Known rows, with every step that occurs
lanup-zume-pabuf: -3.1 -10.7 -4.4 -24.4 -11.9 36.0 1.1 3.3 9.3 -3.5 7.5 -28.0 0.8 5.0 -0.4 3.3 -1.5 -2.4 -14.6 15.9 17.2 3.9 -6.1 -16.1 -0.4
roziso-zume-pabuf: -0.8 -15.4 0.9 -27.7 -10.7 6.4 8.9 16.0 18.7 19.2 3.0 -31.5 -10.5 8.5 -0.3 -1.2 -7.5 -1.9 -27.5 13.8 13.9 -4.5 4.9 -1.3 16.3
gevoke-davo-sarul: 4.5 6.8 -2.3 -3.7 -17.6 13.5 8.8 -0.5 -5.1 -23.0 0.7 -18.8 16.5 -21.4 14.1 26.2 13.3 2.8 -23.9 -12.1 -16.8 18.0 -14.1 -9.4 -6.1
davo-vabukif: 15.9 -5.0 -5.2 -7.4 6.1 -7.4 2.0 -4.4 5.8 -20.5 9.8 -6.2 4.2 -5.7 0.6 17.2 8.9 12.3 -6.0 -1.0 -11.3 -3.9 -15.0 -2.7 -19.9
davo-lanup-zume-pabuf: 10.9 -12.6 -10.0 -22.3 -10.5 34.6 3.4 6.9 8.6 -6.1 0.6 -35.3 -12.1 -18.9 -12.7 1.8 7.7 -10.8 -15.8 21.6 2.8 6.6 -31.3 -8.9 1.1
sarul-zume-pabuf-davo: -8.1 -9.0 -5.6 -23.8 -18.8 3.4 12.1 4.3 -0.5 1.3 0.2 -33.5 9.6 -21.8 -13.9 5.7 -24.3 3.5 -11.3 12.2 15.6 -16.4 11.5 -19.3 -3.9
davo-lanup-zume-gevoke: 6.1 0.5 -20.6 -13.1 -15.2 61.2 10.0 18.5 12.4 -17.3 -4.1 -34.7 -11.0 -11.7 1.2 32.1 10.5 -12.5 -10.6 23.5 -5.7 5.9 -57.9 -5.1 -9.2
roziso-zume-gevoke-davo-rebof: 3.4 -15.9 -6.3 -8.0 -17.6 54.0 44.5 11.6 27.6 -7.9 0.5 -45.8 -15.7 4.9 25.2 34.2 -5.8 6.0 -43.0 9.4 -17.9 17.7 -22.1 2.2 4.3
sarul-zume-rebof: -21.0 -7.8 -11.7 -4.6 -2.3 34.2 12.2 9.8 20.0 -16.7 5.7 -8.2 -2.5 -1.2 4.4 14.0 -8.4 4.7 -6.1 18.4 -5.6 5.7 -6.0 -19.6 -6.3
rebof-davo: 0.4 -3.4 -11.9 1.9 -17.7 23.7 2.6 4.1 -1.5 -13.3 12.2 -11.5 19.9 8.3 11.7 14.7 5.6 14.6 -26.1 -3.8 7.4 -11.7 -4.5 -13.3 0.1
pabuf-davo-vabukif-zume-sarul: -4.8 0.1 -6.4 -2.1 1.3 6.7 -8.1 12.3 -3.6 -16.0 2.4 -17.7 1.3 -33.5 -22.1 29.3 27.0 15.2 -34.7 -10.6 8.2 -12.0 -3.6 -2.7 -27.1
vabukif-zume-pabuf: 2.3 -13.6 10.6 -8.3 -4.0 12.0 6.2 10.9 0.8 11.3 8.9 -16.5 -7.7 -12.6 -5.1 0.6 4.7 24.6 -26.9 16.5 33.3 -1.1 5.1 -5.8 -4.7
gevoke-zume: -16.0 -21.2 -3.3 2.5 -16.1 12.0 11.9 6.5 10.1 -15.0 4.1 -15.8 18.2 -5.0 -0.8 11.6 4.4 13.3 -0.9 4.0 -6.4 3.2 -4.5 -12.8 -12.3
vabukif-zume-gevoke: -1.5 -0.4 -1.0 0.4 -9.4 37.4 13.0 21.8 4.3 -1.0 3.9 -15.4 -7.0 -4.3 9.0 31.5 7.2 23.8 -21.9 18.1 24.8 -2.3 -20.7 -2.3 -15.7
rebof-davo-lanup-zume: 5.1 -11.3 -29.9 3.3 -20.1 52.6 6.6 10.1 4.7 -30.8 12.9 -25.9 2.0 -6.6 -5.2 12.4 15.0 -2.7 -33.1 13.2 -5.4 -3.3 -33.8 -8.6 -6.4
zume-pabuf-davo-vabukif: 20.9 -1.1 -4.8 -27.1 -9.8 -14.3 2.9 -5.6 -2.1 5.0 8.1 -32.3 8.1 -19.1 -22.2 17.3 1.9 9.5 -23.6 -0.2 5.2 -13.0 4.9 -4.8 -13.9
pabuf-davo-roziso: 1.8 2.1 -8.9 -14.5 -16.8 -6.1 5.9 -4.7 8.6 -14.4 -0.4 -27.5 7.6 -24.0 -8.5 9.9 5.0 15.6 1.4 2.5 -3.1 -32.4 -31.9 0.0 -14.3
roziso-zume-pabuf-davo: -5.6 -6.1 -10.0 -29.2 -26.5 6.1 10.0 17.3 14.3 24.3 2.9 -43.4 -2.9 -5.2 -14.8 4.7 -10.5 1.1 -36.6 8.1 21.6 -18.8 10.6 3.4 11.3
vabukif-davo-lanup-zume-sarul: -3.5 3.1 -19.1 -6.9 -8.0 60.1 -19.9 9.9 -9.8 -35.0 -5.6 -28.8 -10.3 -27.9 -1.1 18.9 32.4 -6.7 -28.8 -11.0 -7.9 0.3 -38.2 0.6 -5.0
gevoke-davo: -7.1 -7.1 -11.4 2.2 -25.7 25.0 14.4 -2.4 -5.0 -19.1 5.7 -19.5 17.8 -3.7 23.4 14.2 5.7 12.1 -10.0 -2.7 -2.8 6.9 -8.3 -3.4 -2.8
rebof-davo-roziso: 11.0 -11.5 -8.2 -8.4 -9.3 7.0 10.9 -3.8 7.7 -22.3 11.0 -17.4 8.4 7.3 4.6 7.2 9.9 16.0 -14.1 4.2 -7.8 -23.3 -28.7 -12.2 -2.5
rebof-davo-lanup: 13.1 -6.0 -16.0 4.9 -16.3 22.1 4.5 8.7 -2.0 -16.5 6.8 -19.1 8.2 -17.0 0.0 12.9 15.7 5.4 -27.5 3.3 -7.1 -9.1 -30.5 -5.8 0.9
vabukif-zume-rebof-davo: -9.2 -8.6 -16.1 15.4 -12.3 54.5 12.9 19.2 9.9 -5.0 24.4 -8.3 -0.9 9.5 -1.7 19.2 20.5 31.7 -55.3 13.3 22.8 -0.7 6.3 -9.0 -6.9
lanup-zume-sarul-davo: -22.7 -20.2 -13.2 -15.1 -4.6 70.2 -19.2 5.1 -4.6 -29.7 -3.3 -21.4 10.2 -13.7 10.8 22.1 1.9 -9.0 -25.6 -0.1 -4.5 6.5 -13.4 -32.9 3.5
vabukif-zume: -8.3 -8.1 -1.2 9.2 -5.0 18.2 4.3 13.2 3.7 -10.9 9.6 -4.0 -2.6 -16.0 4.2 8.0 9.4 28.9 -19.0 10.0 23.6 -5.7 -7.8 0.9 -16.9

Rows
13.4 -3.6 1.9 -33.2 -16.6 -12.0 7.3 -6.5 6.8 7.1 -2.3 -40.1 2.9 -21.3 -17.2 3.2 0.5 10.0 -7.0 9.4 8.2 -27.2 -18.7 -7.9 -2.0 -> zume-pabuf-davo-roziso
-5.9 -29.9 -13.7 -2.7 -17.1 33.1 28.0 4.4 27.0 -17.8 16.8 -25.2 8.1 18.0 -12.5 16.1 21.9 17.7 -23.8 16.0 -22.6 -2.0 -14.0 -21.3 -6.3 -> gevoke-zume-rebof-davo-roziso
-13.2 -45.7 3.7 -16.6 -0.6 23.0 1.4 -0.6 4.0 -28.9 -9.0 -26.6 12.1 -22.7 -4.2 15.2 8.5 4.9 -7.1 3.8 -33.5 -2.3 -22.7 -36.5 1.1 -> gevoke-zume-sarul-davo-roziso
-1.6 -15.9 -28.5 3.1 -27.6 53.8 18.4 4.3 2.2 -35.8 7.0 -35.0 -2.2 -18.9 7.2 11.8 14.6 -4.5 -16.7 13.3 -15.6 15.5 -38.3 1.9 -9.4 -> gevoke-davo-lanup-zume
16.3 -18.5 -11.8 12.1 1.9 11.7 14.0 7.3 -1.6 -23.1 29.0 -5.3 0.6 1.0 -8.8 15.7 16.7 35.3 -49.5 8.2 9.2 -8.6 2.0 -2.0 -27.6 -> rebof-davo-vabukif-zume
5.4 -22.7 -15.1 -13.8 -13.1 9.5 21.1 10.7 24.8 -12.0 13.6 -27.3 -8.1 21.1 1.4 0.9 4.6 11.0 -31.9 13.4 -8.6 -27.1 -22.7 -0.3 6.3 -> rebof-davo-roziso-zume
-4.3 -23.4 -22.0 10.9 -23.2 47.5 22.9 17.5 16.7 -12.8 12.4 -27.2 6.9 -6.4 -19.4 23.2 26.2 6.5 -38.6 14.0 -22.6 13.0 -15.9 -14.4 -0.3 -> gevoke-zume-rebof-davo-lanup
-21.6 -25.1 -7.7 -18.4 -3.3 40.1 -11.5 18.2 5.3 -6.3 -7.2 -23.6 -1.3 -10.4 10.7 16.0 -5.0 -7.1 -37.9 -1.4 -7.5 -2.7 -3.6 -17.4 20.1 -> roziso-zume-sarul-davo
-0.1 -17.1 -3.8 -9.4 0.8 37.2 -19.8 8.1 -12.7 -20.1 -15.9 -21.4 4.5 -49.2 2.2 21.0 10.7 -10.6 -21.7 -3.2 -21.4 2.8 -35.5 -22.6 11.5 -> zume-sarul-davo-lanup
9.5 -10.1 11.4 -3.2 -3.3 18.8 19.0 1.8 11.0 7.5 6.0 -32.7 -11.6 -43.0 -19.8 10.2 -1.2 33.3 -49.9 8.0 25.1 -5.1 5.6 -4.1 -14.1 -> vabukif-zume-pabuf-davo-rebof
-25.0 -36.8 -0.6 -7.4 -9.3 40.5 -6.4 8.4 -5.1 -19.8 -6.4 -21.4 22.3 -22.7 1.5 22.9 3.4 2.9 -19.1 -5.6 -19.1 10.4 2.4 -36.7 3.5 -> gevoke-zume-sarul-davo
12.0 -14.8 -7.9 -28.6 -4.5 -17.0 15.7 -2.9 0.5 -9.7 9.4 -31.6 3.5 -20.8 -25.9 11.9 -19.3 6.3 -16.0 12.2 -1.1 -13.6 10.0 -15.5 -19.6 -> sarul-zume-pabuf-davo-vabukif
-6.5 -28.2 -12.3 -15.8 -1.3 38.3 -9.5 22.7 4.2 -9.9 -13.7 -31.5 -13.4 -37.0 -1.3 15.8 5.5 -16.3 -39.6 3.7 -21.9 -0.1 -29.0 -9.9 19.3 -> roziso-zume-sarul-davo-lanup
7.0 -9.1 -16.3 4.6 -24.2 22.5 15.6 1.6 -4.1 -22.0 -0.1 -28.2 4.4 -29.0 10.7 13.7 14.8 2.3 -11.4 4.9 -17.8 10.4 -33.9 3.5 -1.5 -> gevoke-davo-lanup
2.0 -3.7 -7.4 -3.1 -4.2 10.5 9.1 9.2 0.8 -32.7 7.8 -8.9 15.8 -9.7 -1.4 22.0 -7.4 1.6 -32.6 -2.2 -14.8 -1.9 -4.9 -28.9 -9.5 -> rebof-davo-sarul-zume
11.5 -7.9 -17.5 -29.4 -14.2 17.0 5.8 -2.2 5.5 -8.5 13.7 -38.6 2.5 -8.6 -27.2 15.4 1.0 2.7 -28.6 9.6 7.6 -8.2 1.1 -6.9 -20.9 -> lanup-zume-pabuf-davo-vabukif
8.2 -25.2 5.2 -2.3 8.2 39.3 8.2 -12.3 6.0 -25.0 2.9 -13.3 -0.8 -36.5 15.1 15.4 -16.0 23.3 -31.4 1.8 -16.4 4.7 -13.4 -19.4 -2.5 -> sarul-davo-rebof
20.6 -27.7 -6.3 -7.1 7.1 37.9 15.7 9.4 -7.3 -17.1 16.1 -14.9 -11.4 -17.7 0.1 38.6 -2.4 32.1 -43.8 24.2 2.4 0.4 -13.7 -9.5 -25.4 -> sarul-davo-vabukif-zume-gevoke
13.5 2.0 3.5 4.0 3.7 31.2 5.2 -12.2 1.5 -25.7 4.9 -15.4 -8.2 -24.0 16.0 14.5 5.9 33.8 -33.7 -17.2 -4.7 -4.0 -12.2 5.8 -11.9 -> vabukif-davo-rebof
-6.0 -7.4 -8.6 2.0 -16.7 39.9 14.2 16.1 17.0 -13.6 12.7 -18.0 19.8 2.1 -16.2 35.9 25.0 6.7 -50.9 -3.5 -23.6 19.8 4.0 -28.4 -5.9 -> gevoke-zume-rebof-davo-sarul
1.6 -9.9 3.2 0.2 16.6 6.8 -8.7 10.8 0.4 -20.2 2.5 -5.1 -5.9 -18.3 -8.0 22.6 29.1 11.8 -25.4 -4.5 0.7 0.7 -10.8 -8.5 -21.2 -> davo-vabukif-zume-sarul
5.9 6.4 -2.9 -8.3 -0.4 10.0 -0.2 2.9 -10.2 -36.7 2.6 -9.0 -0.7 -27.7 4.0 19.0 -5.0 15.2 -27.6 -11.4 -10.7 -3.1 -6.9 -7.7 -18.1 -> vabukif-davo-sarul-zume
13.1 -9.4 4.8 -21.3 -4.9 4.3 10.9 8.0 -1.8 -10.8 7.2 -21.6 11.7 -7.2 -9.6 14.4 -11.9 -2.3 -40.4 4.6 -5.8 2.4 7.7 -37.6 2.3 -> rebof-davo-sarul-zume-pabuf
-7.0 -2.3 -16.4 -26.4 -28.2 35.7 3.7 3.8 4.4 2.1 7.1 -40.7 8.9 -9.7 -14.8 10.2 -4.2 0.2 -23.7 9.2 24.8 -9.7 0.6 -10.9 -5.5 -> lanup-zume-pabuf-davo
12.8 -5.4 -18.3 -3.8 -1.9 29.5 8.9 2.1 11.3 -15.4 23.2 -9.9 5.3 18.4 -5.4 29.3 20.5 13.1 -42.7 2.3 -13.0 2.5 0.1 -12.0 -10.9 -> zume-rebof-davo-vabukif
14.4 -1.0 -4.1 -12.8 -3.7 6.1 1.0 -10.7 -3.6 -25.0 6.6 -17.7 -6.1 -10.9 11.3 4.5 13.4 30.0 -7.9 -4.4 -3.4 -25.5 -30.4 7.8 -12.3 -> vabukif-davo-roziso
-7.6 9.2 -8.9 -10.5 -12.2 -1.9 4.2 8.1 2.6 -24.2 -3.1 -18.2 14.0 -41.6 -14.6 24.1 -12.2 0.5 -17.6 -3.8 -10.4 -10.1 -8.6 -17.1 -21.2 -> pabuf-davo-sarul-zume
